In the rows, 128 means zero.
Known rows, with every way that one mark hangs from another
Q8{Q382 Q857{Q808}}: [169 140 114 102 120  94  88 111 158 148 144 106 175 161 109 143 133 129
  78 132 149 177 199 130 187 152 164  98  70]
Q857{Q8{Q453{Q382}} Q704 Q808}: [ 90  77 149  68  91 123 114  95 177 110  76  93 154 171 114 132 122  98
 157  96 104 135 133 250 226 112 134 145  77]
Q382{Q453{Q8}}: [126 111 160 168 112  94 125 114 138  65 115 156 158 114 159 109 120 148
 137 114 139 122 123 106 116 109 117 165 156]
Q382{Q8 Q453 Q704{Q857}}: [122 117 215 210 117 149  77 133 146  48 107 172  78 101 149 143  93 155
 106 136 121  88 119 121 143  77 220 106 149]
Q808{Q857{Q8{Q382{Q453}} Q704}}: [110  89 108 104  60  78 100 132 188 109  79 200  79 147 103 116 131 120
  88 102 117 108 138 220 210 102 166  86  99]
Q8{Q382}: [162 161  95 121 146 101  93 106 131 134 154 152 172 104 136 172 170 141
 114 105 145 168 157 100 129 156 142 114 110]
Q704{Q453 Q857}: [144 183 141 135 197 140 100 140  99  98 148 153 117  88 185 142 114 138
  91 160 154 139  81  91  91 107 106 145 137]
Q453{Q8 Q382 Q903}: [154 128 112 147 123  87 183  95 119 177 138 123 201 115 109 117 145 131
 170  94 155 123 140 110  86 173 107 220 193]
Q382{Q8{Q453{Q903}} Q704}: [110 114 165 178  67 139 119 114 114 135 105 104 115 122 142 125 162 107
 150 146 129  99 142  89 152  83 161 163 134]
Q704{Q453 Q808 Q857{Q8}}: [ 94 182 131  89 194 145 108 147 141  41 144 135  75 121 160 108  81 130
 119 176 147 132  38 177 137  89  63 113 114]
Q453{Q8{Q857} Q704{Q382}}: [140  83 161 121 154 114 191 127 128 175 125 136 120 147 111 118  86 139
 106  97 111 110 162 118  81 149 148 104 130]
Q453{Q8{Q857} Q382 Q704}: [164  89 153 133 104  96 216 132 132 194 129 119 161 126  90 141  83 140
 138  94 112 116 171 137  87 157 165 158 148]
Q453{Q8 Q382{Q704{Q808}}}: [123 106 143 141 126 109 141  99 137 122 143  98 147 118  95 144 105 140
 163  93  86 111 110 169 119 153 153 154 149]
Q808{Q8 Q857{Q704}}: [131  76  45  94 101 133 117 194 102 105 100 170  88 180 105 126 161 131
 123 144 126 100 129 182 128 122 135 101 111]
Q453{Q8{Q857}}: [168 110 131 135 121  83 155 141 129 123 131 134 150 152 136 123 102 153
  95 142 163 141 148 105 110 131 124 157 137]
Q453{Q8 Q382 Q704{Q808 Q857}}: [131 137 148 107 174 153 214 132 130 172 158 111 152 107  79 144  87 138
 150 123  94 111  99 162  69 154 128 133 164]
Q382{Q704{Q453{Q903}}}: [134 146 125 165 121 105 109 119  70 125 128 109 111  87 182 133 148 108
 133 141 134  94 101  80 114 102 129 178 123]
Q8{Q453{Q704 Q903}}: [133 136 109 132  97 137 186 140  89 202 132  84 157 110 154 131 189  95
 157 152 132 111 142  61  97 112 101 168 119]
Q382{Q704{Q808}}: [131 130 103 138 142 130  89 129 112  72 163  98 122 125 145 160 144 131
 138 145 107 116 103 126 134 121 153 104  92]
Q903{Q453{Q8{Q382{Q704}}}}: [116 108 141 169  44  96  97  94 104 139  91 130 117 105 133 151 114 143
 135  89  91 152 153 122 164 147 155 131 142]
Q857{Q704}: [152 113 102 123 153 120 107 127 107  87 123 143 140 134 154 179 151 127
 129 126 125 121 110 145 131 130 144 130  96]
Q704{Q857{Q808{Q8}}}: [133 124 103  97 155 162  81 170 106  61 136 127 148 179 127 132 137 149
 127 168 151 146 136 156 125 127 116 101 107]
Q808{Q8{Q382}}: [141 134  70 107 119 120  90 144 123 113 126 157 150 129 115 153 174 150
 141 106 138 165 157 130 127 152 122 108 116]
Q453{Q8 Q704{Q382 Q808} Q903}: [106 124 116 113 175 144 211 102 110 176 154  94 137 138  98  89 135 102
 175 114 100  87 104 124  72 161  79 122 152]
Q704{Q382 Q453{Q903}}: [125 167 118 140 192 129 115  88 105 148 144 131 126  97 176  96 149 103
 134 109 152 121 100  64  92 145  72 157 152]
Q704{Q857}: [170 158 115 135 187 135 102 147 113 102 160 157 145 116 160 165 143 156
  91 159 168 145 117  89  89 133 132 130 131]
Q8{Q857{Q704{Q453{Q903}} Q808}}: [140 122 129 109 124 117 135 127 101 140 107  77 124 154 144 106 109  76
 105 173 137 109 120 153 180 106 114 160  85]
Q453{Q8{Q382 Q857{Q808}} Q903}: [163 128 124 106  94  69 154 103 144 197 124  96 189 169  82 100 126 113
  97 142 163 150 191 130 167 152 125 160 120]
Q704{Q453 Q808 Q857}: [127 204 126 112 215 165 106 142 114  91 171 119 105  91 166 126 103 124
 104 181 138 140  49 109 103 107  75 125 130]
Q382{Q8{Q857}}: [157 123 150 156 124 119 119 137 150  79 137 147 122 153 127 132 104 151
 116 142 162 137 162 108 138 125 168 109 126]
Q704{Q382}: [143 133 110 130 199 130  87  98 132 106 156 151 147 128 158 141 152 143
 121  93 140 143 137  91  97 167 122 104 124]
Q8{Q382 Q453 Q857{Q808}}: [144 141 139  89  87 113  95 114 170 196 126  85 171 152 116 130 143 107
  71 147 138 193 199 118 208 119 143 120  66]
Q704{Q382 Q808}: [119 155  97 111 220 156  94  98 147  96 180 123 135 134 135 129 145 126
 136 113 123 144 105 110 115 168  98  81 117]
Q903{Q453{Q704{Q382 Q857{Q8}}}}: [ 88 110 137 124 136 172 127 130 123 103 114 155  58 137 147 130  86 137
 133 105 114 136 118 153 130 148 112  60 134]
Q453{Q8 Q382 Q704{Q808} Q903}: [125 131 109 122 127 125 239 106 111 196 156  77 181 111  76 112 127 106
 207 110 105  96 116 142  77 171 101 172 169]

Rows
[115 132 107 105 202 166 144 113 125 122 173 108 125 125 125 135 134 118
 160 101  91 117 111 120  91 163 120  60 103] : Q453{Q704{Q382 Q808}}
[118 182 129  80 151 177 160 139 141 222 149  97 130  95 105 157 147 102
  98 158  92 155 119 115 132 110 120  88 100] : Q8{Q382 Q453{Q704{Q808 Q857}}}
[133  86 141 140  42 134 125 162 145 194  94  98 111 138 104 145 134 127
 121 113 103 138 173 127 153 116 168 158 117] : Q808{Q8{Q453{Q382{Q704}} Q857}}
[149 106 175 170  92  86 142 131 156 102 107 152 137 132 143 100  90 148
  98 132 151 130 142  99 129 107 131 160 151] : Q382{Q453{Q8{Q857}}}
[121 148 142 123 129 145  76 161  96 134  98 163  72  88 132 160 126 144
  94 129  97 129 109 144 127  98 152 112 115] : Q808{Q8{Q382{Q704{Q453 Q857}}}}
[ 93 103 125 159  85 154  77 163 132  33 115 116  89 130 133 120 134 131
 169 130  88 104  99 145 148  98 140  99 111] : Q382{Q453 Q704{Q808{Q8}}}
[ 94  95 133  98  51 137  60 132 129 143  84  86 134 156 113 144 171 117
 130 120  83 152 181 164 203 100 163 107  66] : Q857{Q808{Q8{Q382{Q704} Q453}}}
[120 125  25  91 118 146 114 192 121  93 162 137  98 177  98  92 160 134
 144 170 144 121 117 143 109 141  89  82 121] : Q704{Q808{Q8 Q857}}
[144 160 163 173 113 123 168 103 149 162 128 125 126 101 118  93  92 108
 148 116 161 122 138 105 133 137 138 183 177] : Q704{Q453{Q382{Q8{Q857}} Q903}}
[122 127 196 163 190 132 118 107 158 113 116 185 123 113 144 105  90 152
  84 102 133 123 108 104  93 127 121 130 184] : Q704{Q382{Q453{Q8}} Q857}
[ 73 165 166 129 213 177  92  84 157  54 150 137  85 116 141  86  84 118
 162 106 107 126  69 135 135 127  99  76 139] : Q704{Q382{Q8} Q453 Q808}
[142 123  39  92  88 108  99 172 127 154 128 180 120 154  88 120 181 145
 107 123 145 146 178 134 127 152 138  86 120] : Q808{Q8{Q382} Q857}
[107  95 130 154  66 129 170 123  71 110 110 115 131 120 157 127 107 141
 184 111 103 132 133 109 103 147 110 129 150] : Q903{Q453{Q8 Q704}}
[138 115 170 176 124  98 162 102 159 173 109 140 132 136 121  63 108 118
  99 110 158 118 147  73 117 138 105 166 179] : Q704{Q382{Q453{Q8{Q857} Q903}}}
[131 138 120 158 110 173 138 155  76 127 137 125 108 105 166 159 115 138
 133 147 123 139 124  85 103 144 127 100 137] : Q903{Q453{Q704{Q857}}}
[118 202 151  93 194 134 139 114 133 150 142 138 120  84 114 114  81 133
  90 145 119 153  68 143 116 115  81 132 149] : Q704{Q453{Q8{Q382}} Q808 Q857}
[117 154  94  90 157 149 191 161 115 117 156 107 106 138 110 120 128 110
 153 183 143  92  85 163 111 117  93 107 115] : Q453{Q704{Q808 Q857{Q8}} Q903}
[111 119 131 141  55 117 163 102  95 166 105 124 138 100 127 141 113 135
 164  87  92 155 155 117 133 161 126 113 144] : Q903{Q453{Q8{Q382} Q704}}
[106 119 179 146  83 155 118 135 167 119 119  82  74 147 111 120  99 110
 115 167 103 126 130 127 189  75 172  99  98] : Q382{Q8{Q453 Q857} Q704{Q808}}
[ 92 108 143  83  95 111 101  95 179 105 117  89 175 161 128 117 129 119
 164 106 136 161 158 197 202 124 117 152  97] : Q857{Q8{Q453{Q382}} Q808}
[140 118 177 173 142 146  88 138 119  64 129 163  91 117 134 167 109 165
 107 147 129  99 126 129 124 101 217 101 131] : Q382{Q8 Q704{Q857}}
[147 143 129 171 121 127 149  89 140 132 148 135 175 113 103 125 149 126
 189  96 161 117 151 111 116 169 150 167 181] : Q453{Q382{Q8} Q903}
[111 102  37  82 102 164 159 205 102 118 156 124  89 167  88 101 154 127
 165 161 104  97 129 158  88 134 111  60 110] : Q453{Q704{Q808{Q8 Q857}}}
[162 124 107 173 105  98 131 104 109 173 144 105 166  99 125 161 171 122
 153  98 130 102 150 101 110 163 175 186 147] : Q453{Q382{Q704} Q903}
[117 154 100  92  80  89 131 107 159 183 108 122 146 127 128 115 184  99
 128 125 162 161 146 126 183 113  84 164 115] : Q857{Q8{Q382 Q453{Q903}}}
[136 113 108 116  80 143 125 186 133 148 106 116 120 159 139 118 149 127
 112 162 152 160 159  96 139 102  94 141 110] : Q808{Q8{Q453 Q857}}
[113  97  67  69  57 137 117 172 138 204  77 156  91 159  80 128 185 107
  93 131 101 134 153 173 176 108 129 106  99] : Q808{Q8{Q382 Q453} Q857{Q704}}
[111  92 127 141  63 144 107 143 123 157  95 109 132 118 123 155 164 128
 163  93  89 130 152 136 137 121 155 161 131] : Q808{Q8{Q453{Q382{Q704}}}}
[134 146 147 116 153 124 120 122 133 155 135 132 111 111  87 160 103 143
  83 142  96 127 106 159 131 124 159 111 125] : Q453{Q8{Q382{Q704{Q808 Q857}}}}
[125 112 139 163 156 137 119  92 138 137 104 151 124 114 141 118 157  93
 126  91 124  89 107 115 137 135 124 137 144] : Q857{Q704{Q382{Q453{Q903}}}}
[131 158 170 133 184 121 139 136  98 106 124 159 123  96 171 121  84 150
  99 154 149 127  75 113  79  93  87 173 164] : Q704{Q453{Q8} Q857}
[131 173 152 131 242 161  89 114 120 125 147 166 100  91 176 127 104 135
  83 122 140 140  85  88  87 129  98 117 143] : Q704{Q382 Q453 Q857}
[124 132 128 103 213 131  97 126 158  78 136 182  96 147 144 134 116 153
  91 114 160 137 112 156 122 137 115  88 127] : Q704{Q382 Q857{Q8}}
[143  90 184 164  77  96 189 146 131 129 102 135 126 125 134 108  84 138
 119 126 116 101 151 112 108 102 155 135 138] : Q382{Q453{Q8{Q857} Q704}}
[117 143 140 157  95 143 140 115 128 134 121 110 147 127 139 103 171 105
 162 152 167 127 136  73 138 106 106 168 151] : Q382{Q8{Q453{Q903}}}
[128 121 118 151 110 107 174  93 121 170 144  84 157 114  85 123 131 113
 174 113 106  94 112 142 110 158 131 190 167] : Q453{Q8 Q382{Q704{Q808}} Q903}
[123 121 126  86 161 121  88 141 145  34 136 132 140 181 143 132 110 149
 111 165 171 143 126 193 164 112 131 100  87] : Q704{Q857{Q8 Q808}}
